Each row comes from the steps of one path. Every step used is in the known rows, and no mark comes twice. Write the path behind each row, first mark first.
In the rows, 128 means zero.
Known rows:
tuza-faru-lutupe-lezo: [147  91 138 110 121 110  80  92 104 145 130 188 138  89 110 111 107 145
 151 176 150 153 120  79]
keragif-zopob-pefo-faru-lutupe-lezo-pagu-vuzorus: [182  97 109 130  76 105 120 114 132 147 177 114 120  95  86 127 144 132
 140  81 127 153 136 130]
tuza-faru: [144 112 161 138 145 162 117 121 119 122 109 156 100  91 140 106 109 161
 136 161 173 138 126  97]
faru-pefo-kodub-zopob-keragif: [101 142 111  81 108 152 107  65 119 126 134 142 113  95 128 177  77 148
 189 180 112 119 168  96]
kodub-pefo-faru-lutupe-lezo-pagu-vuzorus: [151  94 111  98 112 112 138  85 118 139 206 134 143  82  93 133 152 115
 154 154 103 137 139  99]
keragif-zopob-pagu: [155 105 157 125 137 140 124 127 115 140 107  85 114  93  99 120 115 186
 174 116 192 117 137 154]
pefo-kodub-zopob-pagu-lezo: [134 133 135 120 132 134 122 134 124 139 148 123  93 104 110 121 123  86
 195 155 185 124 173 104]
lutupe-lezo-pagu-vuzorus-keragif: [204  84 140 137 136 165 105 124 126 163 135 129 207 112 134 134 178 154
 157 126 144 153 110 127]
lutupe-lezo: [178  84 147 131 120 143  76 101 107 157 127 138 133  83  90  93 158 118
 181 155 146 128 107 114]
vuzorus-keragif-zopob-pagu-lezo-lutupe: [155 150 183 153 199 137  95 168 116 130 115  97 171 106 118 115 122 202
 144  97 195 168 146 168]
lezo-pagu-vuzorus-keragif: [192  99 146 137 143 195 140 124 133 143 128 113 184 108 152 146 150 195
 146 129 154 166 124 140]
zopob-kodub-pefo-faru: [128 129 149 116 163 168 117 106 140 143 124 136  76  82  86 119 125 157
 142 167 101  84 159 103]
pefo-faru-lutupe-lezo-pagu-vuzorus-keragif-zopob: [189  91 108  90  95  92 124 110 132 151 158 135 204 123 117 132 171 171
 128  81 103 169 135 132]
faru-pefo-kodub-zopob-pagu-lezo-lutupe: [ 87 147 143 111 166 118 116 109 121 107 157 112 123  89 121 147 111 113
 190 179 179 138 148 110]
kodub-zopob-pagu: [129 118 153  98 168 158 138 105 105 174 140 119  93 102 105 134 117 138
 197 165 193 124 139 132]
pefo-faru-lutupe-lezo-pagu-vuzorus-keragif: [190  93 123  98 102 135 116  93 126 169 171 146 203 113 124 121 170 157
 133 132 105 154 136 110]
faru-pefo-kodub-zopob: [113 112 107  70 107 121 115  56 134 102 140 138 109 103 123 163 120 128
 201 183 129 132 130  94]
pefo-kodub: [159  98 128 124  88 149 105 109 138 120 128 129 107  78 119  98 139 144
 165 163 136 128 137 102]
tuza-faru-pefo-kodub: [113 112 128 112  99 138 107  84 138  66 106 152 122  91 161 142  99 163
 146 190 138 119 134  59]
lutupe-lezo-pagu: [166  54 145 125 127 147  92 105 116 190 149 117 160  57 110 105 160 140
 191 147 143 131  83 128]
zopob-kodub: [159  96 163 142 156 188  98 112 134 172  76 130 101  77  95 121 117 174
 157 163 148 115 126 125]
pagu-vuzorus-keragif-zopob: [205 131 139 134 136 152 125 138 130  98  99 119 156 143 121 145 147 191
 130  84 161 171 145 156]
zopob-pagu-vuzorus-keragif: [192 137 168 147 155 201 131 129 117 134 103 111 163 137 127 139 132 180
 146 147 191 125 165 125]
kodub-zopob-pefo-faru: [146 151 137 108 138 162 125 107 125 152 173 138  41 110  94 111 123 108
 166 139 137 126 149 113]

Which path is each row?
[131 108 125  88 138 116  79  77 125 169 141 164 109  80  58 124 124 136
 156 179  80  96 152  83]	zopob-kodub-pefo-faru-lutupe-lezo
[190  98 134 126 136 156 143 140 140 125 119  96 181 115 143 158 150 210
 140  76 154 180 120 168]	lezo-pagu-vuzorus-keragif-zopob
[178 140 123 125 100 144  67 133 153 103 113 121 129 115 120 132 109 206
 155  97 124 144 151 132]	vuzorus-keragif-zopob-pefo-kodub
[202  99 119 126 110 121  83 117 131 150 147 117 186 117 102 172 118 199
 163  86 136 186 122 152]	faru-lutupe-lezo-pagu-vuzorus-keragif-zopob-pefo
[142 134 180 168 179 124 115 166 110 130 126  87 120  79  96  97 121 155
 156 103 209 157 138 168]	keragif-zopob-pagu-lezo-lutupe
[159  95 144 134 140 143 103 131 141 157  65 112  98  81  89 131 120 187
 150 106 146 127 126 151]	keragif-zopob-kodub
[197 117 125 123 101 157  96  99 132 166 180 139 175 119 112 134 142 160
 139 131 110 149 146 109]	zopob-pefo-faru-lutupe-lezo-pagu-vuzorus-keragif
[133 115 141 118 170 135 103 126 140 128  91 113  87  81  73 157 102 194
 165 119 128 123 136 147]	keragif-zopob-kodub-pefo
[170 123 161 113 154 153 106 126 120 143  96  97 168 119 119 133 119 226
 165 111 176 132 148 158]	vuzorus-keragif-zopob-pagu
[134  99 114  76 114 113 104  76 119 207 214 148 103  81  92 126 121 111
 191 146 112 146 120 114]	kodub-zopob-pefo-faru-lutupe-lezo-pagu
[137 114 119  83 117 103  88  65 107 138 188 161 121  86  70 109 132 121
 169 179  94 117 150  87]	kodub-pefo-faru-lutupe-lezo
[131 115 155 127 182 175 101 113 136 143 100 129  90  72  82 149 100 176
 171 176 131 110 139 119]	zopob-kodub-pefo
[134 136 141 107 146 156 128  93 121 110 168 131  87  83 100 104 135 140
 153 168 117 106 152 103]	kodub-pefo-faru
[170 143 137 128 183 157 113 149 152  99  73 125 138 130  98 186 118 212
 133 100 128 143 160 146]	pagu-vuzorus-keragif-zopob-kodub-pefo
[188 118 114 143  94 153 114 155 169 103 133  93 151 115 144 158 132 200
 143  70 135 164 145 143]	lezo-pagu-vuzorus-keragif-zopob-pefo-kodub
[173 102 119  90 102 108  66  98 131 177 171 127 179 103 108 127 123 205
 158  93  95 151 124 136]	vuzorus-keragif-zopob-pefo-faru-lutupe-lezo-pagu
[182  94 139 136 158 167 133 155 160 161  70 101 171 112 132 171 141 230
 129  74 140 158 126 167]	lezo-pagu-vuzorus-keragif-zopob-kodub
[142  91 116 106 134 128 126  98 136 169 161 141 135  78  82 148 141 133
 146 152  90 116 146  95]	zopob-kodub-pefo-faru-lutupe-lezo-pagu-vuzorus
[185 130 120 117 105 146 136 113 145 131 161 110 147 123 121 155 116 213
 122  80 125 173 155 150]	lezo-pagu-vuzorus-keragif-zopob-pefo-faru-lutupe
[125 141 120  93 115 153 112 115 119 160 141 150  94  95 123 130  94 132
 174 151 120 131 174 109]	pefo-kodub-zopob-keragif
[198 124 142 144 156 168 114 150 149 129  51 126 145 140 109 159 135 208
 119  82 146 152 151 154]	pagu-vuzorus-keragif-zopob-kodub
[161 144 127  98 138 155 143 136 134 131 128 135 141 151 138 152 144 136
 160 143 166 135 176 105]	pefo-kodub-zopob-pagu-vuzorus-keragif
[159 134 126 116  88 125 107  90 128 126 156 122  75  94  77 113  94 176
 145 111 129 144 155 135]	keragif-zopob-pefo-faru-lutupe
[165  96 128 119 180 129  98 150 149 149 102 120 187 108 105 186 150 194
 152  83 110 140 122 145]	lutupe-lezo-pagu-vuzorus-keragif-zopob-kodub-pefo
[164 123 135 148  89 174  81 116 144 114 134 120  79  81 107 111 111 142
 171 158 138 120 144 102]	zopob-pefo-kodub
[206 121 128 139 113 143 101 146 143 142 151 113 163 128 119 126 175 154
 130  55 121 140 135 134]	lutupe-lezo-pagu-vuzorus-keragif-zopob-pefo-faru
[151 135 145 119 158 170 106 106 119 154 147 134  56 102  91 140 101 130
 194 153 167 148 132 129]	kodub-zopob-pefo
[137 145 125  82 122 139 121  70 117 159 187 155  54 104  85 128  92 130
 169 159 129 149 157 113]	kodub-zopob-pefo-faru-lutupe
[212 148 118 121  94 113  81 115 126 117 149 150 146 150  82 133 138 152
 122  82 114 156 166 119]	pagu-vuzorus-keragif-zopob-pefo-faru-lutupe-lezo
[137 149 120  82 131 153 135  87 136  94 120 126 164 154 144 199 125 154
 177 173 156 122 173  93]	faru-pefo-kodub-zopob-pagu-vuzorus-keragif
